Each row was made from one small tree. Brackets hold a mark, then the marks that hang from it, in the order of their numbers. Every link used is in the known rows. Write each row's tree.
Known rows:
{J871 {J946 {J490 {J23 J184 J222 J540}}}}: [ 2.22 -4.85 -2.06  1.60 -1.56 -2.49  0.83 -0.31 -1.26 -1.87  0.81  1.65
 -5.19  0.93  1.58 -1.30 -1.48 -2.30 -4.12  0.76 -2.16 -0.94 -4.28]
{J871 {J946 J490}}: [ 0.28 -0.54 -2.11 -2.46 -2.20 -2.06  0.16 -2.41 -1.35 -1.57  1.33 -0.50
 -2.91  3.11  2.58 -1.66  0.22 -1.58 -2.99  1.20 -0.81 -1.04 -3.27]
{J222 {J23 J184 J490 {J540 J94}}}: [ 3.00 -8.14 -2.35  5.50 -4.28 -1.27  0.00 -0.39  0.63 -2.83 -2.23  3.05
 -2.65  1.68 -1.06  0.35 -0.47 -3.42 -2.54 -1.01 -1.19 -0.37 -1.66]
{J490 J23}: [ 1.14 -3.90 -1.50  2.01 -3.59 -1.61 -0.34 -0.77  0.02  0.36 -0.23  0.09
 -2.68  4.56  1.32 -2.16 -1.18  1.24 -3.09  0.43 -1.86  0.49 -2.07]
{J946 J871}: [ 0.72 -1.22 -1.80 -2.33 -2.96 -1.82 -0.58 -1.40 -0.82 -0.46  1.54  0.41
 -3.00  4.28  2.06 -1.59  0.47 -0.61 -2.71  1.37 -0.85  0.73 -2.29]
{J94 {J540 {J23 J184 J222 {J490 J946}}}}: [ 0.11 -6.54 -2.48  1.85 -3.51 -2.40 -1.57 -1.10 -0.51 -1.20 -1.43  2.71
 -3.63  0.92 -0.97 -4.11 -0.66 -3.22 -1.48 -0.02 -1.14 -0.14 -3.29]
{J540 {J23 J184 J490} J94}: [ 1.46 -7.27 -2.92  1.53 -4.11 -1.44 -1.55 -0.32  0.45 -1.87 -2.27  1.52
 -2.23  2.91 -1.76 -3.03 -0.29 -1.91 -1.20 -1.77 -1.44 -1.04 -3.04]
{J540 {J23 J222}}: [ 0.19 -3.54 -1.88 -0.83 -3.16 -1.88 -1.10 -1.65  0.78  0.32  0.39  0.42
 -3.81  3.31  0.75 -2.24  1.63  0.44 -2.09 -1.28 -1.52  0.10 -1.68]
{J871 {J946 {J490 J23}}}: [ 0.48 -1.76 -1.50 -0.44 -1.86 -2.23  0.11 -1.74 -1.93 -0.98  1.31 -0.55
 -3.11  3.81  2.25 -2.51 -1.35 -1.21 -3.54  2.00 -1.53 -1.14 -3.81]
{J946 {J490 {J23 J222}} J871}: [ 0.75 -1.82 -1.07 -1.03 -1.25 -2.19  0.35 -1.37 -1.96 -0.24  2.84  0.73
 -4.84  3.30  1.81 -4.36 -0.28 -0.79 -3.84  2.80 -1.83 -0.10 -3.65]
{J495 {J310 {J672 J23}}}: [ 2.32 -1.35 -0.75  0.05 -4.07  0.00  1.55 -2.53  1.77 -1.16 -0.47  1.25
 -2.88  3.95  2.08 -0.55 -0.17 -2.93 -2.14  2.28 -1.54 -0.35 -1.80]
{J540 {J23 J222} J94}: [ 0.27 -4.85 -2.16 -0.14 -3.43 -1.53 -1.18 -2.27  1.10 -0.36 -0.62 -0.37
 -3.08  3.97  0.27 -0.86  2.46 -1.43 -1.71 -1.10 -1.59 -0.37 -1.74]
{J672 {J23 J490 J540}}: [ 2.12 -6.87 -2.43  3.60 -4.65 -0.85  0.70 -0.64  0.15 -1.48 -2.27  2.92
 -4.44  1.90  2.04 -1.23 -0.78  0.91 -2.54 -0.14 -1.41 -0.68 -2.50]
{J672 {J23 J184 J222 J540}}: [ 2.79 -6.13 -2.80  2.23 -4.22 -1.14  0.82 -0.36  1.11 -1.39 -0.57  3.54
 -5.65  1.05  2.21 -1.57 -0.17 -1.24 -3.06 -1.27 -1.76 -0.02 -2.17]
{J672 {J23 J222 J490 J540}}: [ 2.22 -7.45 -2.29  3.70 -4.05 -1.07  1.03 -1.07  0.26 -1.00 -1.54  3.45
 -5.79  0.97  1.74 -1.47 -0.10  0.86 -2.80 -0.42 -1.98 -0.50 -2.35]
{J871 {J946 {J490 {J23 J222 J540}}}}: [ 1.37 -4.00 -1.38  1.21 -1.38 -2.38  0.84 -1.43 -1.40 -1.02  0.69  0.37
 -4.94  1.84  2.60 -0.22 -0.30 -1.20 -4.10  1.56 -2.04 -0.97 -3.94]
{J310 J495 {J672 {J23 J184}}}: [ 1.93 -2.25 -0.70 -0.34 -4.22 -0.74  1.44 -1.49  1.18 -1.67 -0.30  2.10
 -3.51  3.59 -0.14 -2.22 -2.45 -6.42 -2.12  0.52 -1.30 -0.50 -2.20]
{J222 J23}: [ 0.86 -2.40 -1.26  1.63 -3.67 -1.58 -0.38 -2.02  0.42 -0.60  1.02  1.19
 -2.22  3.84  1.17 -1.41  0.44 -0.93 -2.94 -0.09 -0.80  0.54 -0.20]
{J310 J672}: [ 0.95 -2.76 -1.41 -0.36 -3.83 -1.13  0.43 -2.06  1.23 -0.61 -0.51 -0.52
 -2.26  3.91  0.79  0.02 -0.20 -0.79 -2.60  0.91 -0.99  0.09 -1.76]
{J672 {J23 J540}}: [ 1.86 -4.64 -2.46  1.94 -4.69 -0.74  0.56 -1.11  0.85 -1.11 -1.30  1.76
 -4.06  2.87  3.42 -0.12  0.23  0.15 -2.71 -0.04 -1.16 -0.13 -1.89]
{J94 {J540 {J23 J184 J222 J490}}}: [ 1.19 -6.93 -2.64  1.70 -3.78 -2.17 -0.82 -0.33  0.28 -1.31 -1.41  3.46
 -4.61  1.65 -0.43 -3.77 -0.54 -2.15 -1.67 -1.22 -1.85  0.11 -2.11]
{J871 J946}: [ 0.46 -1.86 -1.96 -1.41 -2.91 -2.12 -0.37 -2.09 -0.69 -0.76  0.76 -0.14
 -2.46  3.91  2.24  0.11  0.21 -1.27 -2.68  0.37 -1.12 -0.16 -2.26]
{J23 J184 J222 J490 {J540 J94}}: [ 3.02 -9.04 -2.90  3.63 -4.05 -1.45  0.52 -0.27  0.91 -1.97 -2.88  2.36
 -4.29  0.76 -0.78 -0.12  0.30 -1.51 -2.54 -1.51 -2.08 -0.26 -2.88]

Write each row's tree:
[ 0.62 -3.85 -1.33  1.50 -2.56 -2.13 -0.99 -0.78 -1.71 -0.36  0.17  0.20
 -2.71  3.25  1.89  0.01 -0.81 -0.74 -3.33  3.22 -0.82  0.47 -4.11]  {J490 {J23 J540} {J946 J871}}
[ 2.71 -5.02 -1.25  1.69 -4.75 -0.23  1.77 -1.44  1.97 -2.89 -2.73  1.69
 -3.29  3.21 -0.02  1.36 -1.22 -8.00 -1.95  0.58 -1.34 -0.86 -2.64]  {J310 J495 {J672 {J23 J184 {J540 J94}}}}
[ 1.06 -5.12 -1.75  3.66 -3.61 -1.98 -1.05 -1.14 -0.85 -1.54  0.11  2.73
 -1.93  1.37 -1.74 -4.06 -1.78 -2.57 -2.53  0.21 -0.38 -0.18 -2.33]  {J222 {J23 J184 {J490 J946}}}
[ 2.94 -8.12 -2.39  4.56 -3.65 -1.49  0.27  0.03  1.11 -1.19 -1.71  1.40
 -4.10  2.41  0.28  0.23 -0.42 -1.81 -3.28 -0.74 -2.46  0.23 -2.73]  {J490 {J23 J184 J222 {J540 J94}}}
[ 0.56 -5.60 -1.88  0.94 -3.16 -2.00 -0.91 -1.14  0.15 -0.02 -0.57  1.56
 -4.11  2.25 -0.60 -3.40  0.55  1.31 -1.88 -1.44 -1.82 -0.44 -2.32]  {J540 {J23 J222 J490}}
[ 0.42 -7.62 -2.65  1.83 -3.39 -1.93 -1.88 -1.35 -0.27 -1.27 -1.61  1.36
 -2.69  1.41 -2.46 -3.50  0.26 -3.04 -1.29 -0.74 -1.21 -1.02 -3.93]  {J540 {J23 J184 J222 {J490 J946}} J94}
[ 1.66 -5.45 -1.71  2.96 -2.80 -2.24 -0.93 -0.41 -1.89 -2.30  0.47  3.57
 -2.78  0.65 -0.66 -1.59 -1.36 -3.69 -2.90  1.74 -0.20  0.11 -3.37]  {J222 {J23 J184 {J490 {J946 J871}} J540}}
[ 2.19 -5.71 -0.16  2.48 -3.79 -0.84  2.44 -1.78  0.91 -1.31 -2.03  2.84
 -5.49  1.57 -0.22 -0.22 -1.37 -4.13 -2.48  0.96 -2.07 -0.81 -2.55]  {J310 J495 {J672 {J23 J222 J490 J540}}}
[ 0.77 -5.79 -1.40  2.05 -2.19 -1.96 -0.54 -1.70 -1.38 -0.48 -0.16 -0.04
 -3.39  3.02  1.10  1.08  0.67 -3.03 -3.23  3.24 -1.35  0.16 -4.07]  {J490 {J23 J222 {J540 J94}} {J946 J871}}
[ 0.69 -1.18 -1.31 -1.30 -1.83 -1.95 -0.05 -1.00 -2.09 -0.77  2.14  0.13
 -3.57  4.24  2.05 -4.03 -1.03 -0.68 -3.56  3.11 -1.27 -0.22 -3.82]  {J946 {J490 J23} J871}
[ 2.38 -2.03 -0.47  0.19 -3.55 -0.30  1.97 -2.93  1.89 -0.68  0.29  1.78
 -4.28  3.07  1.79 -0.99  0.50 -2.95 -2.42  2.18 -2.11 -0.26 -1.66]  {J495 {J310 {J672 {J23 J222}}}}
[ 2.42 -4.18 -1.88  0.50 -1.56 -2.22  0.62  0.35 -1.35 -1.59  1.55  2.22
 -5.69  1.42  1.51 -2.94 -1.04 -1.66 -4.16  1.68 -1.88  0.01 -4.35]  {J946 {J490 {J23 J184 J222 J540}} J871}
[ 2.65 -6.17 -2.33  3.80 -4.28 -1.20 -0.15 -0.84  1.38 -2.52 -1.20  1.89
 -2.26  2.66  0.33  1.35  0.60 -3.95 -2.77 -1.06 -0.83  0.19 -1.02]  {J222 {J23 J184 {J540 J94}}}
[ 2.35 -5.07 -0.47  1.47 -3.66 -1.07  2.01 -1.39  0.67 -1.55 -0.65  3.84
 -5.26  1.61 -1.82 -3.88 -2.76 -5.70 -2.24  0.34 -2.15 -0.78 -2.73]  {J310 J495 {J672 {J23 J184 J222 J490}}}
[ 2.16 -5.41 -1.84  3.55 -3.90 -1.76 -0.24 -0.45  0.03 -1.68  0.18  3.52
 -2.78  2.06 -1.22 -3.68 -1.64 -1.55 -2.72 -1.11 -1.18  0.01 -1.20]  {J222 {J23 J184 J490}}
[ 1.48 -2.77 -1.56 -0.02 -1.93 -1.83  0.27 -0.38 -1.69 -1.28  0.80  0.40
 -3.99  3.14  2.67 -1.54 -0.70 -0.23 -3.86  2.79 -1.27 -0.16 -4.13]  {J946 {J490 {J23 J540}} J871}
[ 1.84 -6.63 -1.99  4.87 -3.78 -1.87 -0.68 -0.48 -0.34 -2.05 -1.28  3.16
 -2.48  0.38 -1.01 -1.57 -1.42 -2.13 -2.79  0.10 -0.39 -0.12 -2.60]  {J222 {J23 J184 {J490 J946} J540}}
[ 3.30 -2.27 -1.35  0.43 -4.35 -0.10  1.46 -1.47  1.86 -1.92 -0.38  2.45
 -3.24  3.11  1.15 -1.85 -1.18 -3.96 -2.16  1.39 -1.64 -0.36 -2.17]  {J495 {J310 {J672 {J23 J184}}}}
[ 0.33 -5.09 -2.14  2.13 -4.26 -1.18 -0.52 -2.03 -1.12 -0.82 -0.97  1.84
 -2.89  2.26  0.93 -4.14 -1.23 -0.39 -2.03  1.36 -0.79 -0.92 -3.26]  {J672 {J23 {J490 J946}}}
[ 0.16 -4.94 -2.12 -0.81 -2.04 -2.62 -2.10 -0.64 -1.91 -0.88  1.16  2.53
 -3.79  1.07 -1.69 -5.11 -0.49 -2.35 -1.85  0.74 -0.93 -0.40 -4.52]  {J540 {J23 J184 J222 {J490 {J946 J871}}}}
[ 0.87 -3.71 -1.45  1.58 -2.56 -2.32 -1.35 -1.11 -2.35 -1.79  1.79  3.31
 -2.19  1.74 -1.28 -4.16 -1.59 -3.99 -2.64  1.95 -0.18  0.10 -2.98]  {J222 {J23 J184 {J490 {J946 J871}}}}
[ 0.12 -4.30 -1.02  3.19 -3.48 -1.84 -0.97 -2.25 -0.99 -0.77  0.03  1.52
 -1.76  2.23 -0.77 -2.89 -0.73 -1.45 -2.47  1.12 -0.37 -0.14 -1.93]  {J222 {J23 {J490 J946}}}
[ 2.73 -3.49 -0.79  1.74 -4.06 -0.08  1.68 -2.05  1.02 -1.48 -1.37  2.42
 -3.31  3.05  0.69 -1.87 -1.25 -2.14 -1.92  2.23 -1.87 -0.96 -2.40]  {J495 {J310 {J672 {J23 J490}}}}
[ 2.84 -6.24 -2.31  3.66 -3.97 -1.62  0.00  0.97  0.68 -0.96 -1.40  1.59
 -3.45  2.63  1.01 -1.07 -1.95  0.42 -3.38 -0.63 -1.88  0.45 -2.77]  {J490 {J23 J184 J540}}
[ 1.07 -1.53 -0.10 -0.68 -4.11 -0.61  1.55 -2.60  1.04 -0.92 -0.40  0.84
 -3.39  4.43  0.79 -1.35 -1.34 -5.19 -2.14  1.47 -1.19 -0.47 -1.81]  {J310 J495 {J672 J23}}
